Each row comes from the steps of one walk. Every step used is in the known rows, and no mark comes twice. Write the walk behind each row, first mark first.
Known rows
togu-bire: [  6 -30   1  12  -7  -1   5  -8  -8   6   6  -2  10  15 -30 -10 -22  13
  -4  22  -9  -6  14 -20   8   2 -21 -14]
vuner-rute-fedum-bire-mula-bereg: [ 15 -20 -14   8 -11  13 -21 -33 -23  12   8  13  24  12   3  21 -11  17
   8   0  -3  -2   7 -15  13 -15 -12   5]
vuner-rute-fedum-bire-mula: [ 20 -12 -15   8 -12  12 -21 -28 -18  13  11  18  17   8   1  15 -15   9
   1   0  -7   3  15  -6  18   0 -17   0]
togu-bire-fedum-rute: [ 19 -12  -8  11  -5  -3 -14  -3  -2   8  13  -9  21  17 -10  -7 -24   2
  -8  -4   1 -20  21 -14   9 -14  -9 -17]
mula-bereg: [  3 -33   3  14  -8   9   0 -20 -21   0   5  -2  14  14 -12  -3  -8  23
   3  22  -9   2   3 -27  -3 -19 -12   0]
rute-vuner-rora: [  7 -34   1   4 -26   2  13 -15 -18   3   5  11   5  17 -14 -11  -3   4
  14  10  -8  -3   6  -7  -4 -11 -15  -3]
mula-bereg-turov-lufi: [ -1 -18  -3  23   0  -3  -4 -18 -22  -6   2   9   8   9 -23  -8  -9  13
  -5  26 -15  -9 -16 -32 -28 -35 -10  -3]
bereg-turov-lufi: [  3 -15  -2  22  -1  -4  -2 -13 -18  -8   7  14   2   6 -26 -15 -13   7
 -10  28 -17  -6 -10 -25 -24 -24 -13  -9]
vuner-rute-fedum-bire: [  6 -14  -9   3 -15  15  -8 -27  -8   9  28  18  17   7  -8   2 -14   1
   1  -6  -1   4  -2  -2  22  -3 -21 -10]
lufi-turov-bire: [ -1 -21  -1   7   3 -16   2  -1 -16 -11  11   6   7  -4 -22 -15 -19  14
 -10  26 -28 -12  -2 -23   7  -5 -23  -4]
rora-fovubal: [  8 -31  14   4 -14  14   4 -19 -18   6   8   2  -5  11 -23 -21  -8  19
   0  22  -9   9  14  -9   6   1 -15 -12]
bereg-mula: [ 10 -26   0  14  -5   6   7  -7 -12  -9   6   0  11  10 -13  -2 -13  18
 -10  29 -14  -3   9 -13 -12 -21 -12  -7]
togu-bire-mula-bereg: [ 14 -33  -7  17  -6  -1 -12 -19 -23   9  -8  -5  18  17 -15   9 -15  28
   3  23 -11  -9  20 -30   1 -11 -12   1]
togu-bire-vuner-rora-fovubal: [  7 -32   7   3 -19 -10   9  -7  -6   8   4   5   2  16 -31 -20  -5   5
   3   6  -2  -1  17 -12  13   8 -19 -15]
bire-vuner: [ 14 -23  -2  13  -6  -7  -3   0 -13  -3  12  10  14  13 -11  -8  -7   1
 -15  17  -3  10   7 -17   6   2 -19  -7]
mula-bereg-turov-bire-vuner: [  3 -18  -2   8   1 -34  -3   0 -19  -9   9  11  17   4 -11  -3  -8   3
 -12  14  -8  -7  -8 -31   2 -20 -23  -3]
bire-fedum-rute-vuner-rora-fovubal: [ 16 -22   3  -5 -25   4  -1 -15 -12  11  11   4   3  18  -8 -19  -4  -2
  14 -10   2 -11  16   2   2 -16  -6 -10]
fedum-bire-mula-bereg-turov-lufi: [  8 -10 -15  24   5  -4 -21 -24 -26   0  -5  18  14   7 -13   3  -5  10
  -9  21 -22  -8 -17 -34 -19 -32 -10   7]
bereg-turov: [  4 -20   4  17  -5  -3   4 -12 -17  -6   3  11   2  11 -20  -9 -17   6
  -7  27 -12  -1  -3 -16  -8 -20 -17 -12]
mula-bereg-turov-bire-vuner-rora-fovubal: [  0 -28   9   0 -15 -25   7 -10 -18  -3   1  10   4   8 -22 -14  -1   9
   6   7  -7  -8   1 -24   2 -17 -18  -7]
vuner-rute-fedum-bire-togu: [ 11 -19   0   5 -16  10 -14 -26  -9   1  25  15  13   0  -2   7 -18  -5
  -9  -3   3   3  -9  -9  16   3 -22  -9]
mula-bereg-turov-bire-fedum-rute: [ 11  -7  -6   7   1 -19 -17  -7 -13  -3  12  -3  22   8   2   0 -20   6
  -5  -4  -3 -27   4 -25   0 -39  -9  -7]
mula-bereg-turov: [  0 -26   2  19  -5  -2   0 -18 -22  -5   0   5  10  13 -17  -2 -11  12
  -1  25 -10  -3 -10 -23 -13 -32 -13  -5]
fedum-rute: [ 13 -22   4   8  -6  11  -7 -14 -13   7  15   3   9  15  -6 -10 -17   6
  -4   9  -9  -4  14  -8   1 -16  -6  -9]
rute-fedum-bire-mula-bereg: [ 12 -18 -17  16  -9   7 -23 -34 -25   8   4  10  23   9   0  13  -6  19
   0   5 -11   1   5 -24  11 -13  -9   8]
togu-bire-fedum-rute-vuner: [ 19 -14 -12   3 -10  -3 -12  -5 -10  14  17  -1  18  20  -4  -8 -16 -10
   1  -8   3 -22  10  -4   4 -17 -11 -12]
togu-bire-turov-lufi: [ 24 -16 -10  19   4 -19  -6  -6  -9  -1  -1   3   8   8 -28 -12 -20   5
  -7  27 -14  -7   9 -27 -11  -6 -24  -9]

Which walk is each row?
[  6 -23   0   4 -20  13   0 -25  -9   3  26   8  11   9 -12   3 -22   9
  11   4   6   0  15   1   9  -4 -15 -16] => vuner-rute-fedum
[  7 -14  -2   5   1 -34  -1   5 -15  -9  11  15  11   3 -14  -9 -11  -2
 -16  15 -11  -4  -3 -25   7  -9 -25  -9] => bereg-turov-bire-vuner
[ 10 -17  -9  26   2  -5 -16 -20 -29  -4  -7   9   8   8 -16   2 -11  17
  -4  29 -19 -11  -6 -34 -29 -33  -6   3] => bire-mula-bereg-turov-lufi
[ 17 -15  -9  15  -7  -8  -4   0  -1   0   6  -9  20  14 -19  -5 -21  10
 -10  11  -1 -12  18 -24  10  -2 -19 -14] => togu-bire-fedum
[ 15 -19  -4  10   0 -21  -9 -10 -25  -4  -6  10   6   2  -9   4 -20  22
  -4  25 -22 -10  16 -27   0 -12 -18   0] => bereg-turov-bire-mula
[ 10 -15 -12   1 -14 -19  -4   0 -12  -1  12   8  15   8  -5 -10 -11  -8
   7  -9 -14 -29   4  -9   1 -23 -12  -3] => lufi-turov-bire-fedum-rute-vuner-rora
[  3 -14  -9   2 -11 -16  -6  -7  -8  -5  31  17  17  -2 -13   0 -21  -4
  -2   0  -1 -10   3  -6  17   0 -23 -14] => lufi-turov-bire-vuner-rute-fedum
[ 10  -9 -12  10   0 -22  -8   5  -9 -14   8  -2  17  -3 -11  -8 -20  12
 -16  16 -17 -17   4 -28   9  -9 -21  -5] => lufi-turov-bire-fedum
[ 11 -29   0   1 -23   4   4 -17 -17   9  11  10   7  20  -7 -10  -7  -3
  16  -3  -6 -12  10   0  -5 -19  -7  -5] => fedum-rute-vuner-rora
[ 10 -31  11   4  -7 -16  -3  -8 -15 -10  11   1   5  -4  -9  -5 -21  15
 -12  20 -12  -5   1 -31   6   2 -24  -4] => turov-bire-togu
[ 10 -13 -15  14  -9   3 -18 -33 -23   5   5  18  19  10  -4  19 -14   6
   6   4  -4  -8  -4 -14   1 -29 -13  -1] => vuner-rute-fedum-bire-mula-bereg-turov
[  6 -26   6   9  -2 -18  -6  -4 -15 -17  11   3   4 -10 -14  -8 -23   9
 -18  25 -23 -10  -9 -29   4   1 -24  -3] => lufi-turov-bire-togu
[ 28  -7 -13   4  -7  -5 -12 -23  -7   3  14  18  17   4  -3   7 -16  -8
   1   0  -1   6   5  -3  18  -5 -29  -8] => vuner-rute-fedum-bire-turov
[ 14 -13  -5   5  -5 -18  -6  -1  -8  -8  10  -4  17   2  -6  -6 -17  18
 -10   9  -6 -11  15 -29  12  -7 -20  -6] => turov-bire-fedum
[ 14 -27  -2   2  -8  -5   1   4  -6   9  17   8  16  18 -18   1 -19  -2
  -1   9   8  -3  15  -7  15   4 -25 -17] => togu-bire-vuner-rute
[ 11 -24  -4  22  -1  -3 -11 -22 -30  -3 -12   7  11  13 -11   9 -13  18
  -1  27 -14  -5   5 -25 -14 -29  -8   3] => bire-mula-bereg-turov
[  9 -31  11  -7 -26   9   5 -22 -18  15  12   9  -3  18 -15 -22  -4   1
  19  -2  -4  -7  13   6  -1 -13  -7 -10] => fedum-rute-vuner-rora-fovubal
[  8 -26  -7  22  -1 -11 -10 -18 -23   2 -13   3  14  15 -21   8 -19  17
   2  25 -13 -13   6 -29  -9 -25 -13  -3] => togu-bire-mula-bereg-turov
[ 17 -18  -5   1  -5   5  -5  -2  -9   7  20  22  17  13  -3   3  -6 -10
  -8   2   2   8  -2  -5  20  -2 -25  -7] => fedum-bire-vuner-rute
[  6 -17  -6   8   3 -28  -5  10 -15 -11  13  14  13  -1 -16 -13 -12   0
 -19  19 -19  -6  -3 -24  12   0 -25  -5] => lufi-turov-bire-vuner
[ 15  -6  -9  -1  -6 -19 -12  -3 -16   2  18   8  14   8   2  -6 -15 -12
  -1  -6  -3 -25   0  -8  -1 -32 -12  -8] => bereg-turov-bire-fedum-rute-vuner
[ 13 -31  -4   7  -2 -11 -13 -19 -28   2  -4  -1  15   7  -3  10 -13  35
   4  22 -16  -8  18 -34   3 -15 -12  10] => turov-bire-mula-bereg
[ -4 -25   3   7  -1 -22   2 -13 -21  -9   5   5  10   2 -18  -3 -15  19
  -1  21 -16 -13  -8 -32  -4 -29 -20  -3] => mula-bereg-turov-bire
[ 24  -2 -17  10  -3  -5 -15 -21  -9   1  16  21  15   1 -10   0 -15  -6
  -3   5  -7   0  -3 -12   0 -11 -24  -6] => vuner-rute-fedum-bire-turov-lufi
[  4 -12 -10  10 -13   7  -9 -28 -11   4  20  16  16   4 -11  -7 -10   4
  -9  -1  -9   7  -5 -13  19  -2 -19  -6] => rute-fedum-bire
[  7 -18  -5  -3 -15 -13  -4 -11  -9   0  33  13  17   3  -7   4 -19   2
   3  -5   8  -4  12  -7  20   2 -23 -15] => turov-bire-vuner-rute-fedum
[  7 -15 -12  11 -20 -11  -3 -16  -5   1  14  21  20   9 -10  -5   0  -8
  -6 -11  -4   5   0 -14  18   0 -18  -5] => rute-fedum-bire-vuner-rora
[ 13 -13  -8  11  -3  -5 -10  -3 -11   3  12  21  19  10  -5  -8  -1  -8
 -24   6  -8  14  -7 -18  19   1 -23  -1] => fedum-bire-vuner
[ 15 -21  -9  12   4 -15 -14  -5 -25  -5  -3   8   8  -2 -11  -2 -20  22
  -9  29 -31 -11  15 -27   6  -3 -18   4] => lufi-turov-bire-mula
[  9  -9 -13  12  -9  -7 -13 -14 -10   3  23  20  22   6  -5  -4  -3 -11
 -19  -6  -1  11  -6 -14  22   4 -21  -6] => rute-fedum-bire-vuner
